Known rows, with every way that one mark hangs from another:
Z_453[Z_922]: [-2.68  0.18 -3.17  0.44  1.11 -1.79  3.43 -0.89 -1.45  2.07  4.18 -0.44
  2.54  2.06  0.49 -2.63]
Z_154[Z_453]: [-2.03  0.35 -4.06  0.66  2.50 -2.60  2.75 -3.02  0.08  1.91  3.73 -2.40
  1.97  0.25 -3.73 -1.99]
Z_400[Z_780]: [ 0.23  1.48 -2.92 -0.64  2.85 -2.91  3.52 -0.03  0.31  0.32  4.97 -1.52
  1.77  1.61 -2.50 -1.99]
Z_400[Z_451[Z_354[Z_189]] Z_780]: [-0.61  1.69 -2.37 -1.68  4.40 -4.60  3.09 -1.33  1.64  1.28  3.47 -2.06
  0.30  2.86 -2.78 -1.43]
Z_451[Z_354[Z_922]]: [-3.03 -1.25 -2.96 -1.63  4.05 -2.79  2.92 -0.77  1.05  2.72  2.94 -0.61
  2.12  2.06 -1.36 -3.37]
Z_451[Z_354]: [-2.06  0.37 -3.53 -0.55  4.41 -3.67  1.94 -2.86  0.48  1.96  2.99 -0.23
  1.75  1.68 -1.64 -2.45]
Z_105[Z_154[Z_400[Z_780] Z_430[Z_189] Z_453[Z_922]]]: [-0.90  1.62 -2.57  1.61  0.28 -1.63  4.58 -2.73 -1.62  0.94  3.78 -3.74
  2.36 -1.44 -0.92  0.67]
Z_105[Z_154]: [-0.74  1.61 -5.49  0.88  1.48 -0.55  3.36 -2.05 -0.77  0.01  5.31 -0.08
  1.71  2.20 -1.70 -2.64]
Z_9[Z_189]: [-1.81  1.27 -4.92  0.25  3.29 -3.02  3.21 -1.36  0.06  1.20  4.93  0.13
  2.40  2.07 -2.20 -0.93]
Z_105[Z_154[Z_430 Z_453]]: [-1.27  1.54 -4.92  1.86  0.18 -0.26  1.90 -4.68 -0.01  1.61  4.08 -2.49
  2.21  0.22 -4.34 -0.90]
Z_105[Z_154[Z_400[Z_451] Z_430]]: [-0.19  2.88 -4.70  2.59 -0.48 -2.18  0.29 -3.31 -0.50 -0.20  2.50 -1.32
  1.46  2.24 -1.92  0.52]
Z_430[Z_189]: [-1.53  0.58 -4.44  0.55  3.75 -2.32  4.04 -2.12 -1.28  1.44  5.42 -0.77
  1.77  0.45 -0.64 -1.42]
Z_154[Z_105 Z_400[Z_780] Z_430[Z_189] Z_453]: [ 0.19  2.46 -1.64  3.04  2.24 -5.48  2.17 -3.24 -0.41  0.87  1.55 -4.80
  2.94 -3.50 -2.58  3.03]
Z_105[Z_154[Z_400[Z_451[Z_354] Z_780] Z_453[Z_922]]]: [-1.47  1.66 -1.73  0.30  0.61 -3.37  3.51 -1.71 -0.55  0.33  1.79 -2.94
  0.86  0.82 -1.39 -1.42]
Z_154[Z_400[Z_780] Z_430[Z_189] Z_453[Z_922]]: [-1.42  0.92 -1.16  1.22  1.28 -3.71  3.73 -2.58 -1.24  2.11  2.80 -4.72
  2.69 -2.05 -0.92  1.43]
Z_400[Z_451[Z_354[Z_922]] Z_780]: [-1.42  0.29 -1.01 -2.19  2.57 -3.48  2.65  0.67  1.74  1.51  2.83 -2.10
  1.00  2.77 -2.67 -2.79]
Z_354[Z_189]: [-1.34  0.84 -5.20  0.08  4.53 -3.01  4.00 -2.06  0.24  1.63  5.24 -0.87
  1.77  2.45 -1.64 -1.44]

Rows:
[-1.61  1.54 -3.08  3.37  1.60 -3.08  1.71 -5.02 -0.44  2.56  2.71 -3.44
  3.08 -2.94 -3.23  1.50]	Z_154[Z_105 Z_430[Z_189] Z_453]
[-0.36  2.04 -5.11  2.33  1.51 -1.79  2.62 -3.67 -1.56  0.23  4.10 -1.33
  2.22  0.30 -0.51  0.84]	Z_105[Z_154[Z_400 Z_430[Z_189]]]
[-0.31  2.71 -0.53  2.42  2.32 -6.60  0.68 -4.16  0.35  1.39 -0.29 -4.89
  1.86 -2.80 -3.01  3.03]	Z_154[Z_105 Z_400[Z_451[Z_354] Z_780] Z_430[Z_189] Z_453]
[-1.08  2.55 -0.04  3.25 -0.54 -5.02  1.98 -2.51 -1.21  1.42  0.76 -5.03
  2.65 -2.52 -1.02  2.85]	Z_154[Z_105 Z_400[Z_451 Z_780] Z_430[Z_189] Z_453[Z_922]]
[ 0.15  2.06 -3.64  1.66  1.54 -2.21  3.71 -3.47 -0.71  0.31  3.95 -3.82
  1.90 -1.53 -2.81  0.99]	Z_105[Z_154[Z_400[Z_780] Z_430[Z_189] Z_453]]
[-0.37  3.05 -2.81  4.11  0.89 -5.10 -0.22 -3.54 -1.06  0.55  1.01 -2.34
  2.43 -0.76 -0.56  3.04]	Z_154[Z_105 Z_400[Z_451] Z_430[Z_189]]
[-2.36  1.13 -2.08  3.18  1.06 -5.18  2.53 -1.83 -1.69  1.13  0.58 -2.59
  3.18 -1.26  0.06  0.04]	Z_154[Z_105 Z_400 Z_453[Z_922]]
[-2.54  0.78 -3.96  2.03 -0.30  0.45  3.97 -4.34 -1.76  2.57  4.78 -2.61
  2.45 -0.81 -1.44 -0.69]	Z_105[Z_154[Z_430[Z_189] Z_453[Z_922]]]
[-0.82  1.82 -2.56  1.55 -0.57 -1.77  3.27 -2.35 -0.90  0.84  2.98 -3.53
  2.49 -0.30 -1.86  0.04]	Z_105[Z_154[Z_400[Z_780] Z_430 Z_453[Z_922]]]
[-1.42  1.61 -0.66  1.58  0.05 -3.89  2.56 -2.66 -1.00  1.87  2.12 -4.96
  1.82 -1.22 -1.45  1.74]	Z_154[Z_400[Z_451 Z_780] Z_430[Z_189] Z_453[Z_922]]
[ 0.88  2.47 -4.14  0.58  2.01 -2.75  3.83 -0.37 -0.68 -1.48  4.27 -1.27
  1.62  1.55 -1.13 -1.22]	Z_105[Z_154[Z_400[Z_780]]]
[ 0.15  2.75 -3.15  1.87  0.24 -2.44  2.60 -3.51 -0.48  0.05  3.29 -4.16
  1.17 -0.78 -3.29  1.30]	Z_105[Z_154[Z_400[Z_451 Z_780] Z_430[Z_189] Z_453]]
[-0.87  2.79  0.04  3.27 -1.39 -5.30  0.44 -2.08 -0.35  1.10 -0.35 -4.68
  2.75 -1.19 -2.05  2.11]	Z_154[Z_105 Z_400[Z_451 Z_780] Z_430 Z_453[Z_922]]
[-1.12  1.90 -2.99  4.10  2.09 -5.09  1.22 -4.77 -0.96  1.56  1.11 -3.88
  3.17 -3.26 -2.03  2.86]	Z_154[Z_105 Z_400 Z_430[Z_189] Z_453]
[ 0.29  3.07 -1.21  3.37  0.83 -5.71  1.06 -3.27 -0.20  0.67  0.84 -5.12
  2.06 -2.68 -3.18  3.30]	Z_154[Z_105 Z_400[Z_451 Z_780] Z_430[Z_189] Z_453]
[-0.17  3.29 -2.76  4.08 -0.05 -5.41 -1.65 -3.18 -0.20  0.35  0.07 -1.97
  2.51  0.60 -1.62  2.36]	Z_154[Z_105 Z_400[Z_451] Z_430]
[ 0.35  2.88 -3.13  1.81 -0.53 -2.65  1.46 -3.07  0.32 -0.19  2.54 -3.87
  1.24  0.44 -4.22  0.68]	Z_105[Z_154[Z_400[Z_451 Z_780] Z_430 Z_453]]
